Each row comes from the steps of one walk. Every step used is in the known rows, and no mark comes twice. Write the walk behind each row, first mark first.
Known rows:
ruda-rutota-tizab: [ 15  -6 -18 -13 -33   2   6  -1  -8   7   1 -19  11  23  14   1   5   1
 -11  -1  26 -17  23 -10 -12   0  -8]
gebor-fefam-fafi-ruda: [  7  10  -5  -2  -4  -5  -8   2   6   8   5   2   2  15  -1  -5  17 -26
  -4   8  19  -6  19 -14   4   3  -6]
ruda-fafi: [ 16  -8 -17  -8  -9  -3  -2   8  -1   6   0 -34  11  20  11   2   5  -8
  -8   6  17  -8  22 -17  -9 -11   2]
ruda-rutota-tizab-fefam: [  9 -10 -19  -6 -39   7   1   0  -8  -1  10 -25   9  23  11   4  18   2
  -6  -3  29 -15  16 -15 -12  -1  13]
rutota-ruda-fefam-fafi: [ 18 -13  -5  -4  -6  -2 -16   3  -3   1  19   7  23  16  -7  -1  20 -12
  -4   8  14 -18  12 -18  -1  -4 -14]
fefam-sili: [ 16  -2 -11  -5 -17  -9   2   2   5  23   8 -14  -9  14  -2  -5   0   1
  -2   3  14 -21  21 -17 -10 -13  14]
fefam-fafi-ruda: [ 13   5  -3  -9  -8  -4  -7   3   5   9   6  -1   2  11   6  -3   5 -32
  -2   5  20 -19  20 -12   4  -5 -11]
rutota-ruda: [ 15 -12 -10 -12 -19  -3  -9   1  -2  14  14  -9  18  11  11  -1  15  -6
  -6   3  12 -20  18 -18  -2  -1 -14]
fafi-ruda-rutota-tizab: [ 12   3  -6 -12 -32   4   1  -4  -9   9   1 -13   8  20  18   7   8 -15
 -12  -6  29 -20  27  -7  -5   1 -15]
rutota-ruda-fafi-fefam-sili: [ 15  -3  -5   0 -19  -4   8  -2  -6  10  20 -35  16  18 -15  -1  16   8
  -5   9  11  -8  18 -17 -17  -9  12]
ruda-fafi-fefam-rutota-tizab: [  7  -1  -4 -12 -25  -5  14  -1   3  -2  12 -18  -2  17   2  -2   1   3
 -13  15  22  -8  34 -10 -26   5   2]
fafi-ruda-fefam-rutota: [  5  -1   4  -2  -7   3 -14   3  10   6  12  25 -15   7   6  10  22 -21
 -11   5  25 -24  29 -13  -4  -3  -4]
gebor-ruda-fafi: [ 20  -2  -6  -4  -7  -3  -8   8  -2  11   5 -29  12  20  17   3   1  -8
  -8  -5   9 -11  22 -14  -9   2 -12]
fafi-fefam-rutota: [  1  -5 -10  -7 -16   1  10   6  15   6  18  17 -16   6   1  -4  14   4
  -9  15  24 -14  24 -17 -17   5   8]
rutota-tizab-ruda-fafi-fefam: [ 13  -2  -6  -5 -13   1   5   2   0  -4   1 -12   3  22   4   7 -10  -4
 -13   4  14  -8  20 -12 -16   8   9]
fafi-ruda-fefam-rutota-tizab: [  6   4  12 -10 -21   0 -12  -4   4   7  10  22  -9  11   8   9  10 -22
 -14   5  23 -26  35  -8  -8   3 -12]
fefam-ruda-rutota-tizab: [ 12 -11 -19  -9 -33   2  -5  -5  -5   7   9 -18  17  26  13   1   6   2
 -13  -5  26 -23  28 -10 -15   8 -17]
ruda-rutota-tizab-fefam-fafi: [ 12  -8 -19  -6 -33   1   4   1  -7  -7  15 -22  11  25   2  -3  14  -5
  -2   2  30 -13  15 -12  -9  -1   8]
gebor-ruda-rutota: [ 16  -6 -14  -2 -18   6  -1   7  -3  12   8 -11   5  18  18   5  12   2
  -9 -14  19 -14  18 -13  -7   7 -13]
tizab-rutota-ruda-fafi: [ 20 -24 -14  -9  -7  -2  -2  -5  -5 -13  10 -35  24  20   4   3  31  -4
  -5   4  16 -15  24 -17  -3 -10 -13]
gebor-fefam: [  6  -2 -18  -4 -10  -2  -7   5   4  13   3  -2   5  15   5  -5  17  -1
  -8   8  17  -6  15 -20  -5   3   7]
gebor-fefam-ruda: [  4  -6 -18   1 -12  -1 -17   0   7  12   9   1  11  19   3  -5  17  -1
  -9   4  17 -12  20 -20  -8  11   0]
fefam-fafi-ruda-rutota-tizab: [ 14   5  -4 -12 -27  -1   4  -3  -8   3   5 -14   8  21   9   1   5 -24
  -7  -1  28 -18  25  -5  -4   0 -23]
gebor-fefam-rutota-ruda: [  2 -10  -9  -3 -15  -9  -4  -1   9  11  22   1  -1  10   3  -4  29  -1
 -11  11  14 -13  27 -16  -6  10 -16]
tizab-ruda-rutota: [ 14 -16 -27   2 -11   5   1  10   5   0   4  -3 -10  18  13  11   9  -5
 -10  -9  22 -16  15 -14  -3   0   3]
ruda-fafi-fefam: [ 11  -2 -15  -5 -10   5   7   7  -1   1   4 -18  12  18   0   0   9   3
  -9  12  21  -2  17 -19 -18  -5  16]
gebor-ruda: [ 17  -1  -4  -6 -12  -1 -10   6   2  19   8   0   5  11  19   0   1  -5
  -5  -8  10 -20  18 -15  -5   8 -12]

Which walk is each row?
[ 19  -6  -3  -5  -6  -7 -13   4   3  -6   6  22   0  22  -2   5 -11 -19
  -8   5  12 -19  17 -11  -4   5  -3] | rutota-tizab-ruda-fefam-fafi
[ 14   7   6   2 -10   2 -14   0   0  17   6  10  -5  12  -7   8  15 -15
  -5   1  17 -22  20 -15  -4 -15  13] | fafi-ruda-fefam-sili
[  5 -11 -25   2 -23  14   2   2   0   3  15   1  12  20   1   0  23  12
 -11  -2  31 -12  16 -18 -17   8   5] | fafi-fefam-ruda-rutota
[ 15 -21 -11 -11 -13   0  -3  -7  -1  -5  14  -8  16  13   7   0  31  -2
  -3   3  16 -25  21 -18   1  -4 -15] | tizab-rutota-ruda
[ 12 -17 -10  -7 -13  -9  -1   2   4   5  21 -32   7  14  10   2  18  -5
 -10   7  15 -16  32 -14  -9  -3 -18] | fefam-rutota-ruda-fafi
[ 13 -10 -10  -5 -15   4   2   2  -7   3  14 -22  28  17  -1   1  19   2
  -9  11  14  -6  16 -19 -15  -1   0] | rutota-ruda-fafi-fefam
[  9   7   4 -10 -27  -3 -10  -4  -1   2  11 -10   8  15   5  -1   7 -30
   0   2  20 -20  21 -10  -1   0   1] | rutota-tizab-fefam-fafi-ruda
[ 14   1  -4   3 -40  -1   2  -4  -9  13  19 -28  -1  24   3   3   9   9
  -4 -17  16 -21  20  -9 -14   4  13] | gebor-ruda-rutota-tizab-fefam-sili
[ 18  -2   2   0  -9   4 -20   7  -1  12   8  18   8  14   9   6  10  -3
  -9  -5  12 -19  14 -17  -7   5  -4] | gebor-ruda-fefam
[  9 -14  -9 -10 -20  -7  -3   0   8  13  24  -4  -3   7  10  -2  18  -5
  -8   7  14 -25  29 -15  -6   3 -20] | fefam-rutota-ruda
[ 20  -1   3   0  -1  -2 -17   8   2   4  12  15   8  16   1   0   7 -13
  -4  -1  12 -16  13 -14  -3   4 -11] | gebor-ruda-fefam-fafi
[ 18  -9  -1   1 -14  -4 -12  -2  -5  14  19  -1  11  15 -11   3  20   2
  -4   4  10 -23  18 -19  -8 -12   4] | rutota-ruda-fefam-sili
[  3   1  -1 -14 -29  -3  11  -3   8   6  15  11 -11  10   4  -5   1   4
 -11  15  22 -18  31 -11 -21  11   0] | fafi-fefam-rutota-tizab
[  6 -12 -13   0 -11 -10  -2   1   3   4  20 -29   8  18   2  -1  30  -1
 -12  13  13  -4  31 -15 -10   4 -13] | gebor-fefam-rutota-ruda-fafi
[ 17  -7 -11  -4  -2  -1 -12   7   2   0   9  13   6  17  -6  -2  10 -12
  -4  11  20 -14  12 -18  -3  -9   2] | ruda-fefam-fafi
[ 19 -23  -7  -5   1  -2 -10  -4  -1 -19  19   9  19  18 -11   0  38  -9
  -2   9  18 -21  15 -17   2  -7 -11] | tizab-rutota-ruda-fefam-fafi
[ 15 -13  -7  -1 -11  -2  14  -9  -4 -11  21 -29  14  19 -18  -2  33  12
  -2  10  15 -12  22 -17 -14 -13  13] | tizab-rutota-ruda-fafi-fefam-sili
[ 20   2   5   6 -10  -3 -13   2  -1  19  12   8  -3  15  -4   4   6   2
  -5  -7   7 -22  16 -16 -10  -3   8] | gebor-ruda-fefam-sili
[  9   6  -4  -1 -40   5   1  -7  -9  10  13 -28  -3  20   1   6  18  -8
  -3 -10  27 -21  23  -9  -9  -8  18] | fafi-ruda-rutota-tizab-fefam-sili
[ 19 -13 -13  -8 -12  -5  -7   2  -7   7  11 -41  27  19  11   3  15  -7
  -7   4  11 -12  21 -17  -6  -7 -13] | rutota-ruda-fafi
[ 17 -24  -7  -5  -7   4 -13  -6  -3 -12  15  10  21  15  -2   5  41   0
  -7   4  17 -23  18 -20  -1  -6  -8] | tizab-rutota-ruda-fefam
[ 16  -6  -8 -11 -18  -6  -6   1   6   7   0   2  -6  16  15   5 -14 -13
 -10  -2  10 -23  22 -11  -5   9  -5] | rutota-tizab-ruda
[ 11   4  -9  -3 -18  -1  11   2   5  16  13   2 -10  11 -13  -6   6  10
  -3   9  17 -14  16 -19 -16  -7  27] | fafi-fefam-sili
